Each row was made from one walk, in order. Every step used is in the known rows, and no mark comes twice. Write each row's walk.
Known rows:
liket/lavuf/benu/zedi: [ 29.4 -40.9  23.7  16.1 -27.4   3.2  -8.8  18.0  34.6  30.9  26.9 -35.0
  -8.5  11.0 -27.5  -9.7 -18.0  27.2 -25.2   8.2   7.7 -18.7 -15.1]
tigav/lavuf: [ 36.2  13.8  15.6 -32.5 -30.8 -16.6   0.3 -18.5  34.9 -26.1 -10.0  24.5
 -19.3 -24.6  18.8  -2.3 -25.5  30.8 -18.5 -17.2   9.3  -3.9  -1.7]
zisopo/lavuf/benu/zedi/numeven/nole: [-30.9 -31.7 -32.2  39.3  23.9  18.9  28.0  -5.7 -40.6  28.6  24.3 -31.1
  12.7  16.4 -12.9   7.9  35.8 -11.3   0.0  11.5  -6.6 -37.5  27.0]
zisopo/lavuf: [ 24.9  -2.1 -10.2  11.5  14.6 -23.0  19.9 -12.5  12.5 -36.1 -13.9  12.8
 -23.6  -8.2  -3.3   5.5   5.0   9.6 -17.3 -45.7 -10.4   4.2  15.0]
nole/lavuf: [ 11.8  28.3   8.0  -1.2  19.2  -9.2 -14.5  -6.5  51.0 -44.0  10.2  44.4
 -28.3 -13.2   2.0   6.6   6.3  25.7  -0.9 -32.6  12.9  16.8 -13.4]
zedi/numeven/nole/lavuf/liket: [-20.4  25.1 -29.7 -11.1  57.8  12.9  -1.6  11.7  -8.7 -29.4  28.9  31.3
   4.4   1.1  23.7 -12.5  -0.7  -1.8  45.3   7.6  18.1   7.6   0.4]
nole/numeven/zedi/tigav/lavuf: [ -9.4 -23.0  13.6 -39.7 -22.0  -7.4  -1.4  -0.6 -19.8   2.8 -44.7  35.8
  22.4 -12.7  18.1   3.6  19.0  -9.6  15.3   9.7  -0.8   9.1  -1.6]
numeven/nole: [ 17.0  -0.9   1.2   8.7  -6.1 -11.3 -21.2  -3.8 -18.5   5.4 -12.7 -20.9
   0.6   2.9  13.7  16.7  -1.1  35.7  -8.9  28.3  -8.6   5.1  20.4]
zedi/numeven/nole/lavuf/benu: [-27.5  10.2 -24.4  23.2  41.3  36.1   5.4   8.9  29.9 -12.5  33.0  -8.6
   5.6  22.8  -6.5   0.6  22.0  15.4   8.7   1.2  15.6  -6.4   0.2]
tigav/lavuf/benu/zedi/numeven: [ -0.7  -8.3  -3.6  -6.5 -38.0  15.5  18.2  -3.3  30.8  17.1  27.8  20.7
   2.1 -11.0 -10.7  -9.2  -8.0  -6.5  -9.9   2.6  12.5 -36.8  -4.0]
nole/numeven/zedi: [-23.9 -25.1   1.2  16.4  -1.5  -8.0 -30.1  20.7 -19.1  11.4  -6.4  38.6
  19.6  11.5  11.7  23.3  22.4  -6.0   2.3   8.8 -11.0  24.0   1.8]
tigav/zedi/benu: [ 29.7 -18.0  -5.8   7.2  -9.1 -12.8  10.2  -7.1 -34.5  28.9 -15.3  -8.9
 -10.0   0.4   1.8  -3.9 -23.2 -20.2  28.2  -1.7  -4.3  -6.2 -10.1]
zedi/numeven/nole/lavuf/zisopo: [-20.6  34.9 -29.4  13.1  33.5  31.8 -16.0  -0.6 -24.3 -25.0   2.6  23.1
  -9.8   4.5  -1.2   8.2 -12.8 -19.5  28.3  -0.8  16.3   3.9  31.9]
numeven/nole/lavuf/benu/zedi/tigav: [-16.9   0.9  21.7   7.3  13.7  11.0   0.2 -13.3   3.2  17.3  21.5 -34.6
   1.1  18.9 -19.0   2.8  41.9  17.9  19.7  43.5  -0.1  -8.6   0.5]
numeven/zedi/tigav/lavuf/nole: [ 14.0  12.7  17.9 -21.7 -41.0  -4.0  19.7  -6.7   8.3   9.3 -37.3 -33.3
   5.4   2.9   4.8  -9.7 -11.7   5.4 -43.1  -5.5   3.4  -3.9   1.8]
nole/lavuf/benu/zedi/tigav: [ -6.5  13.4  26.1   3.3   0.3  -3.0   9.3  -5.8  47.2  -6.3  14.7  -8.1
 -10.8   8.1 -36.1  -7.3  31.3  -1.9   6.7   4.3   3.2  -2.7 -11.9]
numeven/nole/lavuf: [ -4.4  20.0   1.7   1.5  34.1   4.7 -26.8 -14.7   5.8 -21.6  12.7  10.3
 -20.4  -0.3  16.1  15.4  16.3  41.6   7.5  10.5   9.8   5.5   1.3]
benu/zedi/numeven/nole/lavuf/liket: [-36.2  13.4 -23.2  -7.2  42.1   6.8 -15.0   6.5 -40.4   8.6  46.9  43.7
  -0.5  -9.2  17.5  -3.6  12.4 -18.1  61.9  34.8  15.7 -10.5  -2.3]
zedi/tigav/lavuf: [ 46.6  11.6  20.2 -48.0 -35.1 -23.0  20.3 -22.7  25.9 -25.6 -49.4   7.2
  -5.0 -23.5   5.2 -14.6 -10.6  16.7  -5.4  -5.4   0.9  -1.7   3.4]
nole/numeven/zedi/benu: [-28.6 -39.6 -19.4   7.7  -3.5   1.0 -11.8  35.7 -49.3  27.8 -18.0  26.9
  24.3  10.6  -7.5  21.8   5.0  -9.4  39.6   1.1 -12.9  21.1  -1.1]
zisopo/lavuf/benu/zedi/tigav: [ 10.1 -20.5   9.0  14.1  -3.1 -18.7  44.1  -8.1  10.9   0.3  -8.8 -40.7
   1.4  16.0 -36.2  -8.4  26.8 -16.9 -10.5 -13.2 -18.4 -14.2  11.0]
lavuf/liket: [ 31.9  21.5   6.4  -8.0  -8.5 -29.9  -6.9  20.3  22.3 -30.7  21.2   6.4
  -4.2   2.1  14.6 -15.5 -32.5  -0.6   2.0  -4.0  -6.1  28.6  -0.1]
benu/zedi/tigav/lavuf: [ 31.4  -1.3  27.7 -44.9 -49.5 -27.0   9.0 -28.8  -1.5  12.0 -32.7  21.1
  -4.5 -32.2  -3.0 -10.3  -0.7   2.3   3.6  14.9  -0.8 -19.9   3.9]
lavuf/nole/numeven/zedi/tigav: [-28.3 -10.5  -1.1  12.3  -2.5   1.9  -1.1  21.8 -15.2  12.4 -36.8 -23.6
  30.7  12.8  -8.8   1.8  13.7 -18.4 -22.4  -8.9 -25.9  27.6 -13.3]
lavuf/nole: [ 20.1  28.8   0.0  18.4 -12.7  -7.8  -2.8   3.6  37.1 -15.9  -2.0 -36.1
 -12.1  -2.1  -9.5   0.7 -31.7  26.3 -58.7 -36.0 -12.8  11.4 -13.7]

Write each row's walk:
[-34.7  -5.3  -3.8  28.7   2.2   8.0 -24.0  30.6  -6.4  10.8   8.3  -7.7
  16.2   9.0   3.2  17.6   1.7  -1.3 -38.1 -16.0 -17.2  24.0 -15.6]	lavuf/nole/numeven/zedi
[ -5.9  43.2   4.5  10.0  22.6  13.3 -33.9  -6.7  -9.7 -30.2  14.5  -4.5
 -28.0   6.7   5.2  18.5 -16.7  10.2  10.2  10.9   9.7  21.9  25.6]	numeven/nole/lavuf/zisopo
[ -4.3  30.1   2.3 -11.9  46.9  -2.7 -20.6   0.9   3.6 -35.6  41.5  11.7
 -12.7   0.6  30.1  -2.3  -5.2  20.7  30.0  16.5  12.2  21.2  -6.7]	numeven/nole/lavuf/liket
[  1.1 -52.3 -12.0  23.6  -2.6  32.1  -2.7  17.0 -22.2  58.7  15.2 -43.1
  18.4  16.0 -20.9  -4.7   0.9  16.4   4.6  39.4  12.6 -42.8   7.2]	liket/lavuf/benu/zedi/numeven/nole
[-31.5  -5.5   6.4 -13.3 -10.5  16.7  -9.1   6.5   1.7   8.1   5.5   2.8
   7.9 -10.0  23.1  10.2 -13.1   5.9 -40.9 -21.5  -2.4   7.9 -23.1]	tigav/lavuf/nole/numeven/zedi
[  7.6 -18.1 -10.7  12.0 -26.2  -9.4   2.7  25.2 -33.5  29.9 -17.8   9.6
   6.5  26.3 -13.4  15.7  -7.5   0.9  24.1   8.5   1.6   4.7  18.3]	numeven/zedi/benu
[ 21.9  17.7  20.2 -31.4 -44.9 -10.1  16.3 -23.1  11.2  10.4 -21.7 -25.3
  -8.2 -29.7 -10.4 -15.2 -22.2   6.4 -34.7  -6.5  -7.3 -15.7 -14.8]	benu/zedi/tigav/lavuf/nole
[-22.3  -4.5 -20.6  19.8  47.1   4.0  14.4  -1.9   8.4 -44.5  -1.2 -21.1
  -3.0 -13.4  -5.6   5.9  -6.7  -0.8 -38.3 -83.5 -28.2  17.8 -22.7]	zisopo/lavuf/nole/numeven
[ -4.9 -41.6   1.5  -2.8   8.7  14.2  -3.7  32.8 -14.1  21.7 -45.8 -41.2
  25.6  10.3 -14.7  -8.8  -5.0   0.4 -20.7 -16.7  -7.6  14.7 -21.2]	liket/lavuf/nole/numeven/zedi/tigav
[-28.3   7.4 -11.7  23.0  13.6  21.8   3.7   6.9  46.5  -0.2  49.1  34.9
  -5.6   1.8 -31.4  -4.1  23.7 -11.7   7.6 -15.2  16.7 -18.3 -13.6]	nole/lavuf/benu/zedi/numeven
[ 12.2  -4.1  29.4 -11.3 -50.2   0.0   5.8  -7.6  42.3  13.6  41.5  -8.8
 -14.8  -5.8  -4.2   1.6 -13.7  20.8 -28.5  11.7   6.6 -21.5  -8.1]	tigav/lavuf/benu/zedi
[-18.6  23.1 -19.5  20.6  41.4  30.2 -19.3 -25.1 -57.1   5.1  14.4  17.1
 -15.7   0.7  21.6   4.7  -7.5 -51.2  35.0  15.5  18.6  -9.6  18.9]	tigav/zedi/numeven/nole/lavuf/zisopo
[ 28.1  -3.5  16.2  -6.0 -37.2 -35.9  -5.1 -10.9  -9.6  19.0 -40.0  12.2
   4.0 -11.7 -20.5  -1.2  16.6  -7.9   7.8  25.2 -15.7   0.3  10.3]	benu/zedi/tigav
[-30.2   6.1  19.5  23.5  18.5  19.0 -21.5  -9.2  14.0  17.3  61.8 -23.4
 -15.9  18.0  -6.3  19.0  28.3  31.2   2.1  36.1   6.9 -16.0  -4.5]	numeven/nole/lavuf/benu/zedi
[ 23.1  -7.1  12.6   3.2 -33.3 -26.1  -0.7  12.3 -10.7  16.5 -49.1   4.0
  18.0  21.5  -6.5   7.3  23.7  -7.5   0.3  27.7  -6.4  10.3  27.0]	numeven/zedi/tigav
[-12.7  -2.1  14.4 -32.8 -30.4   3.6  -8.3   7.1 -31.2  -3.9 -39.4  22.2
  15.2  -5.2   8.3   1.5 -14.9 -46.2  16.9  11.5  -3.5  23.2  21.8]	nole/numeven/zedi/tigav/lavuf/zisopo
[ 23.8   8.7 -12.0  -6.2  29.6 -31.2  28.4   7.5  10.0 -49.5  14.8   1.9
 -13.5  -0.1  12.9 -13.6 -18.1 -10.4   4.9 -41.4  -5.1  17.2   3.5]	zisopo/lavuf/liket
[-12.1 -16.4 -25.8  17.8  -9.3   0.6 -18.1  -9.5 -61.4  47.7  -7.2  20.5
  17.4  -8.2   0.4  13.9  21.2  -3.2  19.1  44.3  -4.4 -25.3  25.1]	benu/zedi/numeven/nole
[  6.2 -18.6 -22.2  24.6  13.0   6.5  -6.2 -23.1 -66.3  42.9 -11.5  -0.2
  10.9  -1.2  33.2   0.5  12.4 -22.3  12.7  34.3   1.1 -24.6  11.8]	tigav/zedi/numeven/nole
[ 10.4  38.4   6.1 -17.3  33.3 -16.3  -6.9  11.9  47.5 -58.4  37.2  35.0
 -22.7  -5.4  16.6 -15.4 -15.1   3.8  22.1 -25.1  12.2  29.9 -20.6]	nole/lavuf/liket
[ 21.9  -5.7 -17.0  19.9  -3.7  -8.4   3.0 -17.1 -20.8  15.3 -13.7  30.1
  -0.7  -7.9  16.0 -10.7   0.4 -38.9   7.3  -6.8   3.9 -13.0  -0.4]	tigav/zedi/numeven
[-23.7  -0.7 -14.3  31.8  50.3  37.3   7.4 -15.9  -5.2  16.5  45.3 -17.6
  -0.9  21.1  17.7  -8.0  27.3 -18.6  14.4  17.1  16.8 -23.8  -8.6]	tigav/zedi/numeven/nole/lavuf/benu
[ 14.1  14.6 -13.7  22.1  22.5  -8.8  28.7  -6.8  24.8 -38.7  -2.9 -36.6
 -20.9  -3.5 -12.9  -1.1 -19.9  11.9 -59.4 -75.1 -16.3   2.3  -1.9]	zisopo/lavuf/nole
[-35.8  23.3 -21.7  17.8  19.4  25.0 -30.5 -10.5 -52.9  12.3  17.2  34.8
 -10.1  -6.1  -9.9  20.0  -0.5 -33.0  37.1  26.1  16.0 -14.3  33.9]	benu/zedi/numeven/nole/lavuf/zisopo
[-38.6 -19.5 -15.4 -20.9 -11.5  25.4  11.7  18.2 -26.5  20.1  -1.9  -3.0
  10.6  -5.9   5.0  12.7 -33.8   0.6  -2.7 -28.9  -3.5   3.3 -27.1]	tigav/lavuf/nole/numeven/zedi/benu
[ -0.7   9.3   6.0 -40.2  -5.2   7.2  17.8  -8.9  26.1 -27.3 -34.6 -21.0
  10.5 -34.6   1.5 -16.7 -23.0   7.1 -30.3 -42.5 -18.6  14.9 -35.5]	zedi/tigav/lavuf/nole/numeven
[-14.0 -28.1   3.8  -0.3  -9.6 -16.4 -11.6  16.9 -27.7  11.1 -47.2  26.2
  33.5  10.5  -3.5   7.6  36.9 -21.5  17.7  16.9 -16.7  26.9   7.9]	nole/numeven/zedi/tigav
[ 38.6 -39.5  29.3   0.5 -32.3  -5.2  10.6  14.2  27.0  27.5 -14.9 -51.5
   5.8  13.4 -36.6 -20.6  -8.3  13.7  -5.7  17.3  -1.6 -15.3  -6.0]	liket/lavuf/benu/zedi/tigav
[ 35.5  24.8  13.9 -47.4 -16.5 -21.5   8.1   3.9  31.5 -39.4  22.2  19.7
 -12.8 -20.6  35.7 -21.8 -41.9  11.2   3.0  -6.3  10.1  10.9 -11.0]	tigav/lavuf/liket
[ 38.4   8.2  25.2 -29.6 -38.0  -5.1  35.3  -7.6  66.1 -24.6 -14.7 -38.6
   4.3   2.2  -6.8 -23.3 -12.4  16.4 -22.3  -3.9  -1.8  -2.6  -2.4]	zedi/tigav/lavuf/benu
